What can hang from each mark
bosovep: beket gerero kera
beket: bodige desep
bodige: beket pevo pomi
pevo: bodige bosovep desep ginad
gerero: bosovep desep
nade: kera
pomi: bosovep
ginad: pevo
zomo: kera
kera: bosovep zomo
desep: beket gerero pomi

Each row was made from one small tree. The marks that hang from a mark follow it in brackets, in alphabetical order. Every link used is in the known rows. Write each row's tree.
In the rows, 128 means zero.
Known rows
gerero[desep[beket[bodige]]]: [140 106 130 134 137 152 113 165 138 128 101  78 110 135 169 109 122 138
 161  54 127 153 130  98 124 136 143  74 129 157  99 157  90 105 142 129
 140 112 106  86 106 130 156 150 108 114]
ginad[pevo]: [144 123 114 118 121 140 130 124 138 126 123 118 138 121 130 121 124 117
 128 168 125 137 143 124 134 128 121 130 120 125 140 128 125 139 138 119
 127 140 114  96 120 124 103 132 130 133]
gerero[desep[pomi[bosovep]]]: [142 115 154 111 153 125 127 189 124 154 112 145 118 163 125 130 117 120
 120  37 113 118 130 161 135 146 143 144 160 106 124 149 139 119 131 135
 141 135 101 176  92 112 145 101 147 117]
bodige[beket[desep] pevo[bosovep]]: [115 100 119 136 128 141 132 125 126 130 123  69 125 160 222 134 145 101
 147  80 120 109  90 180 125 127 139  54 134  95  93 148 138 157 150 119
 134 104 108 140 135 149 245 149  76 130]
nade[kera]: [122 124 146 130 138 127 130 112 134 129 131 117 134 139 129 119 140 137
 137 172 105  98 142 122 120 130 118 141 120 129 124 136 144  85 129 113
 125 130 130 131 114 141 110 132 115 124]
desep[pomi]: [126 133 155 122 125 117 128 151 113 134 137 145 134 145 100 128 143 118
 115 104 109 106 109 150 127 137 129 140 137 125 125 131 132 133 121 126
 138 129 122 176 112 124 169 117 131 130]
desep[beket pomi]: [128 127 148 121 137 137 123 159 119 137 148 125 144 128 118 111 148 125
 132  77 105  95 102 139 122 148 153 114 154 123 132 136 111 131 113 136
 131 127 115 122 106 108 200 134 105 131]
pevo[bosovep desep[gerero pomi] ginad]: [118  91 147 108 140 159 127 181 108 109 132 135 139 141 105 142 171 102
  99  55  92 140 113 177 102 171 142 107 160 132 114 160 149 200 130 148
 134 111 112 236 104 121 144 108 148 145]
nade[kera[bosovep[beket gerero] zomo]]: [135 157 197 149 148 115 140 116 150 106 135  96 134 180 185 153 121 116
 166 207 107 102 103 148 139 123 136 156 162 141 103 154 130 110 135  89
 120 127 139 173 136 114  77 145 120 136]
pevo[bodige[beket] bosovep desep ginad]: [130 110 154 148 141 174 139 187 133  99 122  60 121 142 173 146 162 105
 128  91  94 112 113 154 108 165 141  79 129 119  96 142 123 179 113 148
 158  99 111 177 134 165 156 118 103 142]
bosovep[beket[bodige[pomi] desep]]: [166 167 175 162 119 145 130 129 117  92  97  82 104 171 212 139 117 117
 156  82 113 120 124 140 148 116 139  64 119 165  99 153 131  82 152 125
 123  90 102 234  76 108 214 169 131 126]
beket[desep]: [132 115 115 136 123 134 135 124 123 122 107 145 118 136 171 107 124 117
 126  99 151 155 137 146 137 114  97  97 114 119 130 142 142 106 134 132
 122 134 125 178 114 125 159 137 123 122]
beket[bodige[pomi[bosovep]] desep[gerero]]: [162 116 146 154 139 168 120 171 113 123 125  93 109 170 209 148 116 107
 134  40 147 140 159 148 139 133 168  83 139 158  98 166 140  67 185 144
  98  98 107 211  84 104 159 146 155 116]
bosovep[beket[desep[pomi]] kera]: [137 149 168 142 131 108 129 117 103 119 112 136 143 171 148  99 140 112
 118 117 115 145 110 140 124 122 108  86 130 107 119 163 152 112 120 116
 124 119 102 216  66 102 200 162 115 129]
zomo[kera[bosovep]]: [109 123 114 152 132 100 122 119 142 154 129 137 125 166 112 142 140 110
 132 106 165 128 162 128 126 131 125 130 127 126 135 127 142 143 138 134
 134 135 130  82 129 151 151 128 107 122]
gerero[bosovep[kera] desep]: [109  94 138 159 141 134 133 140 128 140 107 121 149 158 169 120 106 137
 113 100 141 163 164 109 111 126 124  87 144 116  86 167 152 149 121 124
 130 122 104 130  84 140 116 133 135 119]
desep[beket gerero]: [119  92 111 120 141 152 114 150 126 127 154 104 144 112 149 115 144 134
 136  88 127 141 115 110 115 154 173  93 144 146 117 151 106 144 143 137
  96 125 126  60 127  97 119 150 111 129]
zomo[kera[bosovep[beket[bodige] gerero]]]: [140 176 176 171 131 107 118 117 149 123 118  79 111 197 154 151 125 102
 182 151 152 148 124 122 132 129 155 131 158 184 104 139  81 147 162 103
 112 104 124 133 124 117 113 161 119 125]
gerero[bosovep[beket kera]]: [129 141 169 164 136 133 140 105 132 120 136  90 159 153 161 128 115 131
 129 165 123 134 147 107 114 128 154  96 153 135  89 155 139 163 115 111
 106 110 106 154  90 100 118 158 124 132]
beket[bodige desep[gerero]]: [140  95 120 143 116 154 121 132 115 116 109 108 115 153 174 112 127 117
 132  75 167 184 143 122 126 120 126  78 119 166 103 159 113  95 175 124
  97 117 123 172 106 129 132 145 129 121]
pomi[bosovep[kera]]: [137 134 137 139 154 120 122 133 130 147 140 114 140 146 128 119 121 122
 117 148 137 140 168 113 114 130 141 134 139 109 128 142 152  90 130 129
 120 130 113 104 105 110 128 137 122 122]
kera[bosovep[gerero] zomo]: [129 133 158 148 136 122 135 147 140 119 133 126 126 160 172 157 110 109
 141 154 156 143 111 157 140 123 125 147 166 132 110 138 114 133 139 119
 134 135 147 145 161 129 107 126 128 131]
zomo[kera[bosovep[gerero[desep]]]]: [107 120 129 150 144  98 118 155 148 146  97 147 114 187 153 146 119 116
 150  91 176 187 128 147 133 130 118 138 153 134 118 144 115 163 153 122
 134 129 124  99 122 141 111 132 132 115]
nade[kera[zomo]]: [126 126 153 141 142 137 137 116 135 117 128 127 144 135 133 135 131 128
 136 144 105  75 140 119 118 120  93 146 113 125 119 143 154  57 128 113
 149 136 135 126 131 142  84 129 112 136]
pevo[bodige[pomi]]: [138 140 168 150 129 149 129 163 115 112 137  91 131 134 169 155 132 124
 120  97  98  98 123 134 138 136 145 103 106 128 107 131 133 118 134 148
 129 100 118 152 100 154 170 128 122 128]
pevo[bodige[pomi] bosovep desep ginad]: [139 118 170 150 138 175 137 190 118  85 119  86 126 127 177 160 160 107
 108  72  85 117 131 164 120 160 138  81 121 125 111 144 153 168 119 168
 158  87 106 223 102 158 195 116 130 140]
kera[bosovep[beket[bodige]]]: [155 152 169 147 124 118 120 122 141 127 131  61 104 171 162 141 119 116
 159 143 127 131 129 121 140 122 162  98 144 165 103 141 104 135 142 113
 117 107 119 158 129 135 146 137 120 124]
zomo[kera]: [114 140 113 144 133 112 123 119 135 136 119 144 135 141  96 129 144 119
 131 104 148 124 146 116 117 131 106 133 115 130 139 127 131 116 138 131
 145 129 123  77 120 133 121 140 111 128]
pomi[bosovep[gerero kera[zomo]]]: [139 150 166 153 162 125 132 152 135 123 136 121 151 154 154 137 108 113
 131 162 153 149 132 129 115 123 130 158 163 123 115 148 128  77 139 122
 128 129 125 119 128  89  70 149 127 130]
pevo[bodige[pomi] bosovep]: [142 138 167 146 129 156 129 166 119 110 136  75 149 143 183 168 152 118
 130  88  94  89 129 147 132 139 153  81 134 128 101 125 147 153 134 135
 123  96 107 159 103 151 202 120 116 135]
bodige[beket[desep[gerero]] pevo[ginad]]: [113  75 112 125 140 166 130 129 115 123 132  89 113 138 174 127 141 103
 112  49 127 156  90 179 117 144 151  80  93 123  89 161 140 144 166 132
 120 102 113 154 141 146 161 160 104 141]
bosovep[kera]: [119 132 128 146 135 114 119 119 119 135 128 126 146 138 124 113 136 131
 116 162 134 140 142 102 107 123 120 113 119 113 123 137 148 109 125 122
 129 124 126 104 106 130 134 146 107 127]
pomi[bosovep]: [144 132 133 124 147 130 130 148 137 141 140 119 126 132 135 133 117 120
 131 112 134 116 152 138 132 135 156 150 147 119 136 131 133 113 134 137
 117 133 118 139 130 104 119 123 139 123]
nade[kera[bosovep[beket] zomo]]: [138 141 172 148 145 117 141  99 147 121 139 100 130 167 162 149 124 119
 151 177 101  72 132 137 136 121 123 133 140 134 111 156 158  86 126 101
 135 129 132 147 129 133  97 137 111 133]
nade[kera[bosovep zomo]]: [121 115 152 151 143 124 137 118 144 133 141 123 132 158 147 137 127 119
 137 155 125  85 151 135 131 118 111 144 132 118 118 150 161  73 129 116
 148 138 143 134 139 159 124 120 106 129]
bosovep[beket]: [143 157 149 131 130 123 133 117 131 111 128 109 124 137 137 134 125 129
 145 148 108 124 104 128 133 130 148 124 139 137 118 135 123 142 121 116
 115 117 117 148 120 101 113 143 133 133]
kera[bosovep[gerero[desep[pomi]]] zomo]: [123 114 177 140 143 112 129 188 129 131 114 157 119 184 159 155 105 107
 129  79 132 143  90 180 143 128 116 144 176 116 101 159 121 151 129 118
 158 134 131 192 123 134 138 111 138 125]
beket[bodige[pomi[bosovep]]]: [165 153 174 160 141 149 123 164 127 127 133  76 112 157 167 165 113 117
 142  84 119  95 157 134 139 134 175 119 141 157 109 138 133  73 152 141
 133  97 108 171  95 116 170 138 144 120]

Write each row's tree
[152 114 140 146 122 136 123 125 126 116 120  81 104 182 204 125 123 106
 150 106 167 179 134 135 142 123 154  66 141 167  93 173 114 129 173 113
  81 110 117 195 110 123 151 148 129 121]  kera[bosovep[beket[bodige desep[gerero]]]]
[124 104 140 115 142 135 119 184 121 144 116 133 130 137 136 107 135 131
 134  27 105 127 104 142 125 149 143  95 150 119 119 155 113 137 116 135
 145 126 105 125  92 114 184 130 117 122]  gerero[desep[beket pomi]]
[156 160 185 171 125 126 123 138 129 118 133  55 102 186 190 169 116 116
 159 117 105  98 122 135 151 128 180  92 139 170  92 146 129 119 145 118
 129  86 114 196 101 132 204 147 129 126]  kera[bosovep[beket[bodige[pomi]]]]
[136 176 178 160 145 118 133 120 129  97 121 109 154 155 159 139 118 122
 145 194 124 143  93 115 118 120 124 134 155 137  99 154 116 118 125  97
 127 118 124 134 115  83  66 170 123 142]  bosovep[beket gerero kera[zomo]]
[123 150 152 155 146  95 124 138 150 135  97 127 112 196 165 147 119 115
 165 105 152 181 110 148 141 137 136 133 163 142 110 154 107 173 148 106
 122 117 114 116 116 116  92 148 132 118]  zomo[kera[bosovep[beket gerero[desep]]]]
[153 145 169 168 153 151 109 169 127 135 148  50 135 151 181 129 130 124
 146 100 113  99 167  97 114 143 188  80 142 148 107 159 129  57 146 142
 126  93  97  94  78 103 209 171 104 116]  desep[beket[bodige[pomi[bosovep[kera]]]]]
[138 118 157 153 147 155 138 148 124 103 128  78 164 125 121 131 150 107
 106  99 115 130 156 118  96 133 108  93 110 128 100 131 163 125 110 129
 142 118 104 142 123 159 130 121  97 154]  pevo[bodige bosovep[kera[zomo]] ginad]
[140 161 152 168 132 104 118 104 147 134 118  76 109 187 133 142 134 108
 163 111 151 121 151 105 130 126 144 109 133 172 112 137 109 128 150 115
 128 109 115 113 116 139 143 147 107 126]  zomo[kera[bosovep[beket[bodige]]]]
[101  96 142 144 137 159 117 162 109 116 148  84 111 149 217 176 150 115
 118  85  74  87  59 162 119 159 173  83 122 102  72 190 123 145 167 160
 162  70 130 117 118 149 190 158 112 125]  bodige[beket pevo[desep[gerero]] pomi]
[126 108 148 144 141 121 133 169 142 127 105 137 115 167 188 154  98 119
 143 103 157 168 106 157 144 121 114 135 163 124 103 157 120 137 142 117
 151 133 137 140 145 140  95 117 131 122]  kera[bosovep[gerero[desep]] zomo]
[155 144 155 114 135 146 134 142 148 104  87  84 147 158 192 142 119 117
 174 145 101 182  95 157 140 137 146 104 182 141 111 149 108 211 139  84
 108 122  90 150 100  87  66 142 147 138]  ginad[pevo[bosovep[beket gerero[desep]]]]
[134 136 142 137 126 142 125 141 136 106 108 108 161 150 183 121 145 105
 136 220 125 186 127 126 106 135 111 102 163 111 127 164 119 182 138 119
 131 119 117 127  93 110 121 150 123 131]  ginad[pevo[bosovep[gerero kera] desep]]
[111 112 192 126 147 107 126 165 131 146 116 137 119 206 157 137 127 120
 145 128 101 131 101 174 134 137 127 156 167 118 109 163 134 133 135 103
 131 126 127 204  89 148 138 113 133 117]  nade[kera[bosovep[gerero[desep[pomi]]]]]
[162 188 199 148 152 133 134 162 133 109 139  92 125 165 193 177 111 119
 163 141  97 115  94 168 153 147 196 141 179 147 112 144 124 125 145 119
  99  97 109 202 104  62 116 158 162 128]  bodige[pomi[bosovep[beket gerero]]]
[173 170 203 128 143 126 126 157 128 130 133  79 117 173 128 143 128 106
 151  97  97  97 125 138 133 140 180 130 165 160 109 141 101 106 135 118
 116 105  97 212  93  88 140 132 141 127]  desep[pomi[bosovep[beket[bodige]]]]
[121  85 133 142 143 162 136 168 142 138 121 102 138 131 192 116 113 141
 140  50 128 145 145 128 125 146 154  72 162 129  94 157 110 169 125 132
 121 125 105 114 102 116 142 137 126 119]  gerero[bosovep desep[beket]]
[134  99 137 130 149 132 121 159  99 151 137 148 145 169 144 100 138 103
  96  73 151 166 151 149 113 137 134 110 147 108 116 174 161  84 152 134
  96 131 105 181  76  93 154 139 138 122]  beket[desep[gerero pomi[bosovep[kera]]]]
[140 110 150 113 164 142 121 201 131 153 127 126 124 145 143 116 130 124
 136  24 103 117 127 151 128 159 165 114 167 108 126 156 119 118 122 141
 134 134  96 128  92  91 178 122 123 115]  gerero[desep[beket pomi[bosovep]]]
[142 135 163 132 124 102 136 133 120 131 120 134 116 186 171 123 129  96
 134  88 122 132 112 179 149 124 132  93 150 111 123 158 144 142 125 120
 117 125 111 252  99 117 228 129 123 126]  kera[bosovep[beket[desep[pomi]]]]
[154 163 159 150 162 123 134 124 136 121 136  99 148 147 145 137 116 118
 131 140 123 111 140 112 119 126 140 126 150 120 116 157 150  77 121 118
 135 128 107 124 114  80  91 154 120 135]  pomi[bosovep[beket kera[zomo]]]
[142 159 177 151 138 116 138 135 144 107 133 106 128 166 181 160 107 109
 158 164 137 142  91 153 147 125 146 141 176 139 106 147 106 147 134 106
 121 125 135 165 153 102  87 141 130 138]  kera[bosovep[beket gerero] zomo]
[122 127 152 153 147 123 125 153 126 118  94 141 143 157 170 129 109 130
 134 133 147 178 109 117 114 115  93 120 142 120  96 167 126 101 132 113
 151 124 124 112 115 122  69 150 125 126]  bosovep[gerero[desep] kera[zomo]]
[147 165 167 159 129 120 116 104 125 114 119  65 131 160 139 120 129 128
 145 167 121 137 133  82 112 119 144  90 125 163  94 152 114 101 133 104
 120  99 108 132  93 118 118 169 110 130]  bosovep[beket[bodige] kera]
[153 139 173 142 132 120 124 100 138 118 136  42 107 162 186 160 116 101
 146 122 115 100 105 130 134 115 154  90 130 149  87 159  96 118 154 120
 147  99 123 121 150 150 179 150  91 130]  kera[bosovep[beket[bodige[pevo]]] zomo]
[125 151 130 153 135  95 127 103 147 139 127 115 120 176 125 142 137 111
 150 122 137 121 141 132 133 133 137 123 136 133 130 136 136 152 136 121
 125 124 119 100 125 125 136 143 111 128]  zomo[kera[bosovep[beket]]]
[138 133 165 135 138 108 127 150 143 123 107 108 107 183 197 148 106 126
 163 144 128 185  85 158 151 130 159 120 177 139 100 159 104 177 135 104
 107 115 120 169 123 115 105 136 148 119]  kera[bosovep[beket gerero[desep]]]
[135 118 145 133 171 135 115 181 139 144 119 105 136 152 190 104 113 132
 150 119 140 186 127 117 114 147 164 109 172 115 110 169 105 111 135 127
 111 127 106  61  96  83 120 162 113 112]  pomi[bosovep[gerero[desep[beket]] kera]]
[117 132 182 146 145 117 126 169 111 122 104 157 149 170 135 131 119 119
 120  95 124 154  91 134 113 124  94 134 153 114  95 167 132 117 121 111
 162 127 116 157  91 120 109 134 131 130]  bosovep[gerero[desep[pomi]] kera[zomo]]
[178 171 180 137 119 152 127 127 148  92 110  35 147 163 184 149 126 104
 184 188 117 153 113 133 133 130 164 104 180 179 104 136  78 189 157  80
  95 104  98 156 108  87  92 155 136 145]  ginad[pevo[bosovep[beket[bodige] gerero]]]
[139 132 160 156 139 124 146  99 143 112 114 114 123 178 202 126 122 110
 152 141 122 108 138 151 143 110  94 101 129 119 117 171 164  62 133 109
 124 136 127 201 116 133 152 145 110 129]  nade[kera[bosovep[beket[desep]] zomo]]
[137 158 171 126 135 129 127 112 121 109 138  50 141 149 200 180 150 119
 149  93  57  75  79 171 134 138 182  71 145 125  96 144 145 172 142 120
 127  77  99 158 108 118 238 158 109 138]  bodige[pevo[bosovep[beket]] pomi]
[138 145 179 142 137 113 140 109 141 114 113 108 119 192 220 125 121 111
 170 201 124 151 112 166 148 119 129 125 160 129 113 167 127 111 146  96
  86 124 131 227 105 117 146 157 124 120]  nade[kera[bosovep[beket[desep] gerero]]]
[150 150 192 161 138 127 132 106 150 112 129  61 117 184 168 148 121 114
 162 161 106  74 145 113 133 117 131 118 139 164  92 157 134  68 141  97
 138 115 129 163 123 145 116 141 105 131]  nade[kera[bosovep[beket[bodige]] zomo]]
[143 104 138 114 141 145 129 170 108 144 137 152 131 161 150 117 132  99
 108  53 146 145 136 171 132 142 143 119 153 118 126 160 145 105 159 140
  94 138 110 217  97  93 152 119 147 124]  beket[desep[gerero pomi[bosovep]]]
[131 137 170 170 131 160 131 178 118 115 141  62 126 155 187 166 136 121
 136 104  87  69  98 142 137 146 163  94 114 123  85 139 135 117 131 137
 145  91 116 133 112 160 174 135 107 133]  pevo[bodige[beket pomi]]
[149 128 175 157 131 151 136 141 143 112  92  64 120 170 192 142  98 131
 153  81 118 145 139 115 132 128 158  77 160 175  67 160 102 156 137 109
 122 100  97 195  84 121 107 142 147 119]  gerero[bosovep[beket[bodige]] desep]
[150 164 157 140 155 116 126 122 134 134 137  96 141 156 139 121 124 124
 135 164 120 128 144 113 121 133 159 126 149 119 122 152 140 104 125 118
 105 121 104 127  99  86 111 153 128 125]  pomi[bosovep[beket kera]]
[137 116 176 137 140 163 120 188 120 112 124 103 105 124 121 104 155 109
 124  72  89 128 121 132 107 163 141  98 130 153 116 157  96 127 116 162
 169 101 112 194  93 124 202 140 114 133]  pevo[desep[beket[bodige] pomi] ginad]
[125  72 113 137 134 198 131 167 141 112 143  97 154 112 203 120 133 120
 119 127 134 162 151 122 115 166 158  73 162 128 109 183  93 198 150 156
 103 128 117  89 100  93  93 148 134 129]  ginad[pevo[desep[beket gerero[bosovep]]]]
[127 118 182 135 132 146 138 143 115 121 155 109 158 159 143 150 131 119
 118  96  96 118 106 153 125 155 182 111 180 154  82 157 119 202 136 111
  87 112 108 219  89  84 104 133 161 141]  desep[gerero[bosovep[beket]] pomi]
[128 157 178 134 135 116 125 138 112 108 119 111 151 170 144 128 167 109
 122 133  81 112 104 140 103 145 132  82 171 101 111 171 147 171 106 122
 145 102 103 198  74 105 196 139 120 133]  pevo[bosovep[beket kera] desep[pomi]]
[135  80 139 161 117 173 134 142 122 118 116  94 128 162 201 123 114 113
 125  68 179 176 168 128 125 125 139  64 144 170  79 165 111 138 173 127
  80 112 116 206  94 122 127 143 146 123]  beket[bodige desep[gerero[bosovep]]]
[162 167 178 154 120 141 129 126 130  93  93  84 108 173 210 123 111 112
 171 144 146 187 104 140 143 115 133  97 151 173  99 156  73 118 154 105
  93 104 116 231 105  92 132 172 136 123]  bosovep[beket[bodige desep] gerero]
[152 181 201 171 135 128 123 123 129  90 115  75 142 170 163 138 112 119
 162 185 129 147 104  92 116 114 128 115 146 174  84 156  89  90 141  93
 127 103 122 141 113  95  79 176 112 137]  bosovep[beket[bodige] gerero kera[zomo]]
[118 113 148 175 137 144 141 122 131 123 135 121 165 141 157 135 116 122
 108 125 145 116 165 106 108 117 112 112 141 123  89 151 150 121 120 127
 146 127 121 120 109 123 100 140 122 135]  gerero[bosovep[kera[zomo]]]
[118 127 165 121 151 128 122 113 121 124 132  72 152 142 144 134 152 107
 124 151 105 168  99 158  95 137 151 114 138 127 101 135 137 191 138 110
 121  94 107 135 127 129 170 159 107 146]  bodige[pevo[bosovep[gerero kera] ginad]]
